Each row comes from the steps of one path. Every step used is in the known rows, and no mark comes twice. Write the path behind each row, first mark first.
Known rows
zekez > gosov: [ -8.1 -21.3   4.2 -17.5 -25.8  38.6   9.0  19.7   5.6 -43.1  -8.2 -11.0
  16.7 -18.7  -2.5  -6.1 -14.3  -2.1 -16.5 -17.8 -17.0 -40.8  -1.6]
tamit > sotul > lupegir > fuvid: [-54.7 -33.9  -9.7  16.6  -8.2  43.1  10.5 -33.7 -14.6 -17.7  -2.6 -45.2
   8.0  -1.6  -4.5 -10.6  35.9  -0.6 -14.7  -9.2  -5.0 -17.4   5.2]
fuvid > zekez > gosov > mida > vakof: [ 25.2  -7.7  22.7   0.4  -0.2  28.3  -4.7  17.3 -29.2 -32.7  -2.2 -11.6
  16.8 -15.0  12.9  -0.2 -26.3  -6.2 -12.5 -10.9 -21.1 -47.3  29.7]
gosov > zekez: [ 27.0  -7.7  13.4  16.5   6.6  24.9  -9.0  10.5  13.3 -34.9  14.4 -23.8
  33.7  13.0  -1.4   1.3  -2.7  -3.8  -9.7  -5.3 -37.4 -49.1  13.9]
fuvid > zekez: [ 34.6  -2.2  17.5   3.5   7.1  25.3  -4.2   8.5 -19.1 -14.5 -16.3 -16.3
  17.6 -16.4  13.5  -6.9 -16.5 -22.7 -21.4   1.1 -26.8 -45.8  39.3]
vakof > mida > gosov > zekez > bupi > tamit: [-31.8 -29.5  -3.2  15.7  11.6  31.3   3.6  13.5  -9.7 -20.6  -7.6 -15.9
  22.2  -9.0  -5.0  12.0   0.4 -15.9 -19.5  -4.4 -23.8 -30.5  36.5]
bupi > mida > gosov > zekez: [-17.7 -15.7   8.7  16.6   0.7  21.3   5.1  16.0 -23.5 -29.9   2.4 -10.1
  27.6 -22.2  -3.8  10.9   3.7 -16.2   8.1   4.8 -20.6 -46.1  26.9]
zekez > vakof > mida > gosov: [-46.8 -26.2 -12.4  -9.1 -15.0  41.8   6.2  15.0   0.5 -32.6   7.0 -16.0
  13.6  -6.1 -13.8   0.6 -25.9  -3.9 -32.8  19.2 -29.0 -23.9  26.5]
lupegir > sotul: [ -4.1 -27.9  -9.8  30.3 -20.0  36.3   9.3 -19.6   4.6 -28.2   6.5 -28.7
  19.0  -9.1  -3.3 -12.1  26.5  -9.2  -3.7   8.2 -34.5 -26.0  17.3]
mida > gosov: [-26.6 -10.6  15.7   2.5 -16.2  32.9   8.5  -3.3  -6.9 -28.0  -9.9 -19.1
   5.6 -43.1  -8.2  -4.4  26.8   8.8 -12.7 -41.4  -7.7 -36.8  30.3]
zekez > fuvid: [-10.2  -4.1   6.8  -2.9 -18.8  46.9   0.6  32.8  -3.4 -15.0 -19.5 -20.8
  11.2  19.0  -7.5  -3.0 -27.3 -14.2   0.2  -6.4 -11.6 -41.1 -10.3]
tamit > bupi > mida > vakof: [ -4.6 -24.4   4.5  -4.5   7.5  36.7   1.8 -18.5 -29.8  -7.2 -13.1  -8.5
  25.9  -2.0  -5.3  -3.4  -8.9 -10.5  -0.8  19.6 -29.9 -35.7  19.3]
tamit > sotul > lupegir > fuvid > zekez: [-44.7 -31.0  -2.8  16.5  -2.5  40.4   8.0 -31.7 -22.6 -16.3  -4.6 -44.1
   9.0  -5.8   1.3 -10.8  30.3  -4.4 -16.0  -9.6  -5.3 -19.6  14.2]
vakof > mida > gosov > zekez: [-18.9 -29.0  -3.6  26.8   4.8  31.2   4.4   2.1 -17.2 -25.9 -11.0 -20.0
  19.0  -9.1  -7.2  12.1   7.8  -7.9 -13.2  -8.9 -22.7 -26.4  39.1]
gosov > zekez > vakof: [  6.2  -9.3  10.8  -0.1  -0.9  30.2 -10.3  21.3  25.2 -45.6  33.0 -21.8
  35.4  18.6  -6.1  -0.9 -25.3   1.7 -21.6   9.8 -43.6 -47.7  11.1]
tamit > bupi: [ 12.4 -24.0   5.8  -8.2  -5.3  41.9   0.5 -18.3 -14.2 -10.8 -22.8 -21.5
  22.4   5.2  -5.1 -12.8  -1.1  -6.3  -9.4 -10.1 -27.3 -34.2  14.9]
tamit > sotul > lupegir: [-54.9 -31.5  -6.5   3.7  -5.6  36.9  13.1 -24.7  -5.0 -21.4  -3.7 -39.7
  10.0  -1.0   2.2 -11.8  28.2  -3.7 -14.9 -15.2 -14.6 -13.9   2.1]
tamit > sotul > lupegir > fuvid > zekez > bupi: [-54.4 -33.6   0.2   9.1  -0.1  43.8   6.5 -29.2 -21.9 -14.5  -7.0 -42.0
  11.8   0.7   3.0 -13.9  17.7  -4.4 -15.9 -13.7  -5.2 -20.9  10.4]
zekez > vakof > mida: [-29.3 -26.1 -21.4  -9.3 -11.2  41.1   3.4  18.4   5.7 -27.7   6.6 -16.1
  18.2  12.4 -11.7  -0.6 -38.7 -13.9 -33.8  40.7 -38.2 -24.0  18.2]
vakof > mida > gosov > zekez > bupi > tamit > sotul > lupegir: [-57.5 -37.3  -4.8  15.5  12.8  32.3   7.0   2.7 -14.1 -22.6  -3.6 -24.3
  19.7  -6.6  -3.4  10.0  11.5 -12.8 -19.7 -10.0 -18.1 -20.1  31.7]
sotul > lupegir: [-34.6 -17.0 -12.1  -4.6  -3.1  23.4   2.9  -3.1 -12.6 -29.0   4.6 -30.5
   5.2   8.3  -7.3  -7.5  21.5  -2.3 -23.4   8.4  -9.4 -17.8   3.4]
bupi > tamit > sotul > lupegir > fuvid > zekez > gosov > mida > vakof: [-41.4 -20.3  -3.4   3.4   7.9  28.2   6.9   5.3  -2.4 -13.4  21.0 -28.3
  11.5 -25.8   2.3   3.9  30.9 -17.5 -30.0  12.1 -13.0 -36.0  15.2]

Which path is each row?
[-24.0 -13.8  12.0  14.3  -3.2  26.7   4.3  25.9 -25.1 -29.3  -0.5 -10.7
  26.4 -13.6  -5.0  12.1  -5.7 -17.1  13.4   1.5 -15.4 -46.9  19.0] | bupi > mida > gosov > zekez > fuvid
[-28.7 -29.7 -11.5  19.6  -2.4  35.0  10.2  -1.0 -23.0 -17.6 -23.5 -18.0
   9.4 -17.8  -8.3   8.2   9.1 -11.7 -16.0  -4.6 -17.3 -20.7  38.5] | vakof > mida > gosov
[ 23.2 -10.3  22.3 -10.2  -5.3  30.7  -0.2  19.8 -17.1 -32.2 -14.3 -10.4
  18.9 -25.4  14.3  -6.7 -26.2 -15.7 -21.9 -13.5 -20.2 -48.2  29.0] | fuvid > zekez > gosov
[-57.4 -39.2  -7.4  24.6  11.3  36.1   5.1  -3.4 -21.3 -20.4  -2.7 -28.0
  18.3  -7.2  -7.7  10.8  16.9  -9.9 -20.0  -5.8 -11.5 -22.5  33.7] | vakof > mida > gosov > zekez > bupi > tamit > sotul > lupegir > fuvid
[-65.0 -32.2   0.2  10.4   7.6  41.6   7.1 -31.5 -29.5 -12.7  -0.2 -34.0
  12.8  -4.5   2.7  -9.1  14.3  -3.8 -12.6   1.5  -6.7 -21.6  12.9] | tamit > sotul > lupegir > fuvid > zekez > bupi > mida > vakof
[ -5.2 -28.9  13.8   2.0   0.9  34.5   1.8  -9.6 -32.1 -19.3 -13.4 -15.2
  31.6  -6.4  -5.3  -0.5   1.2  -9.8   6.7  -8.2 -23.0 -39.9  24.4] | tamit > bupi > mida > gosov > zekez
[-70.4 -35.9   3.3  11.1  -0.6  41.9   9.9 -26.6 -33.9 -17.0  -5.8 -37.8
  12.2 -11.7   1.9  -9.0  21.8  -5.0  -9.1 -15.7   0.6 -21.8  16.8] | tamit > sotul > lupegir > fuvid > zekez > bupi > mida > gosov
[ -4.5 -13.7  10.8  -4.8   2.0  32.1  -2.2  16.6 -20.0 -24.9  -4.2 -13.7
  16.9 -16.7   6.3  -2.1 -34.5 -17.2 -33.0  12.5 -28.3 -36.1  49.3] | fuvid > zekez > vakof > mida > gosov
[-72.1 -39.1  -4.8  14.5  -5.3  44.6  10.1 -29.0 -26.7 -22.5   0.4 -42.9
   7.1 -11.2  -3.0  -6.7  24.8   0.3 -22.0  -9.0  -3.0 -13.5  23.5] | tamit > sotul > lupegir > fuvid > zekez > vakof > mida > gosov
[ 10.4 -10.0  18.6  -8.1  15.5  28.6  -5.2  20.5 -31.0  -9.8 -20.4  -6.4
  27.7  -2.2  17.8  -7.4 -48.5 -34.0 -11.4  10.3 -27.7 -49.6  32.5] | fuvid > zekez > bupi > mida
[-47.4 -24.9  -8.7  11.6  -1.8  32.5  -1.8 -11.0 -42.0 -28.0   8.8 -34.9
   2.2  -3.4 -12.2  -1.8  18.6   2.2 -32.1  17.7   6.2 -20.8  30.6] | sotul > lupegir > fuvid > zekez > vakof > mida > gosov
[-55.1 -20.0  24.2   6.6   1.5  34.4   0.0  -2.5  -3.0 -33.5  15.1 -28.8
  19.6 -25.5  -6.3  -1.4  29.4  12.6 -14.7 -45.3  -3.7 -41.5  23.9] | mida > gosov > zekez > bupi > tamit > sotul > lupegir > fuvid
[  0.2 -16.0   7.5  17.5   5.0  44.1  -5.0  -7.0 -23.7   0.1 -10.9 -27.4
  18.3 -14.7   0.4  -7.7  -3.8 -20.5 -22.7   8.7  -8.6 -51.1  32.2] | lupegir > fuvid > zekez > bupi > tamit > sotul
[-43.6 -20.9   7.8 -14.2   0.3  36.8   4.0  18.2 -18.8 -16.2 -16.4  -4.8
  25.2  -4.3   0.1  -6.0 -33.1 -18.2   0.9  -5.5 -18.5 -42.5  11.7] | zekez > bupi > mida > gosov
[-35.2 -19.1  -7.2   3.2   8.5  27.0   8.4   3.8   5.2  -4.7   8.8 -31.3
  12.9 -27.2   3.2  -0.9  35.3 -30.5 -35.1  16.0 -15.3 -35.3  19.3] | bupi > tamit > sotul > lupegir > fuvid > zekez
[-28.0 -16.8   7.6   8.3  -2.8  24.2   4.3  20.8 -17.5 -34.7  11.6  -9.2
  28.3 -19.3  -6.2   9.9  -7.4 -13.4   2.0  12.6 -23.5 -45.3  25.8] | bupi > mida > gosov > zekez > vakof
[ -4.5 -17.8   4.5  -1.7 -18.1  35.8   2.4  16.0 -11.7 -43.9   9.6 -12.8
  13.8  -4.1  -4.6   3.2 -13.7  12.4  -2.5 -14.1 -18.7 -39.4  -1.5] | zekez > gosov > mida > vakof
[  4.7 -22.5   0.0  -0.8 -25.9  35.4   4.1  26.2 -13.1 -45.0  -0.2 -18.3
  17.4   3.7  -3.1   2.3 -16.0   0.2   1.8 -18.3 -17.7 -40.2  -4.5] | zekez > gosov > mida
[ 31.8 -11.2  19.5   1.4  -5.3  28.1  -3.5  24.2 -30.5 -33.6  -8.8 -15.5
  19.4 -10.2  13.6  -0.8 -27.9 -14.4  -9.1 -13.2 -20.6 -47.8  27.6] | fuvid > zekez > gosov > mida
[  0.3 -19.1   0.2   8.4   5.3  31.4  -8.7  21.0  16.0 -41.9  26.0 -21.3
  36.0  24.9  -6.7   5.7 -30.2  -5.3 -22.5  22.0 -45.3 -39.6  18.0] | gosov > zekez > vakof > mida
[-15.0 -12.9  17.8 -16.6  18.9  28.1  -2.8  15.9 -11.9  -8.3  -9.2 -17.4
  21.2 -10.5  19.4 -10.9 -22.5 -30.8 -29.9  -1.3 -22.5 -42.4  28.4] | fuvid > zekez > bupi > tamit > sotul > lupegir
[-15.8 -29.8  12.8  -6.4  -2.7  37.0   1.0  -4.5 -26.6 -24.6  -4.2 -14.2
  32.4  -3.5  -7.5  -1.6  -9.7  -7.4   1.1  -0.6 -26.2 -39.9  23.1] | tamit > bupi > mida > gosov > zekez > vakof
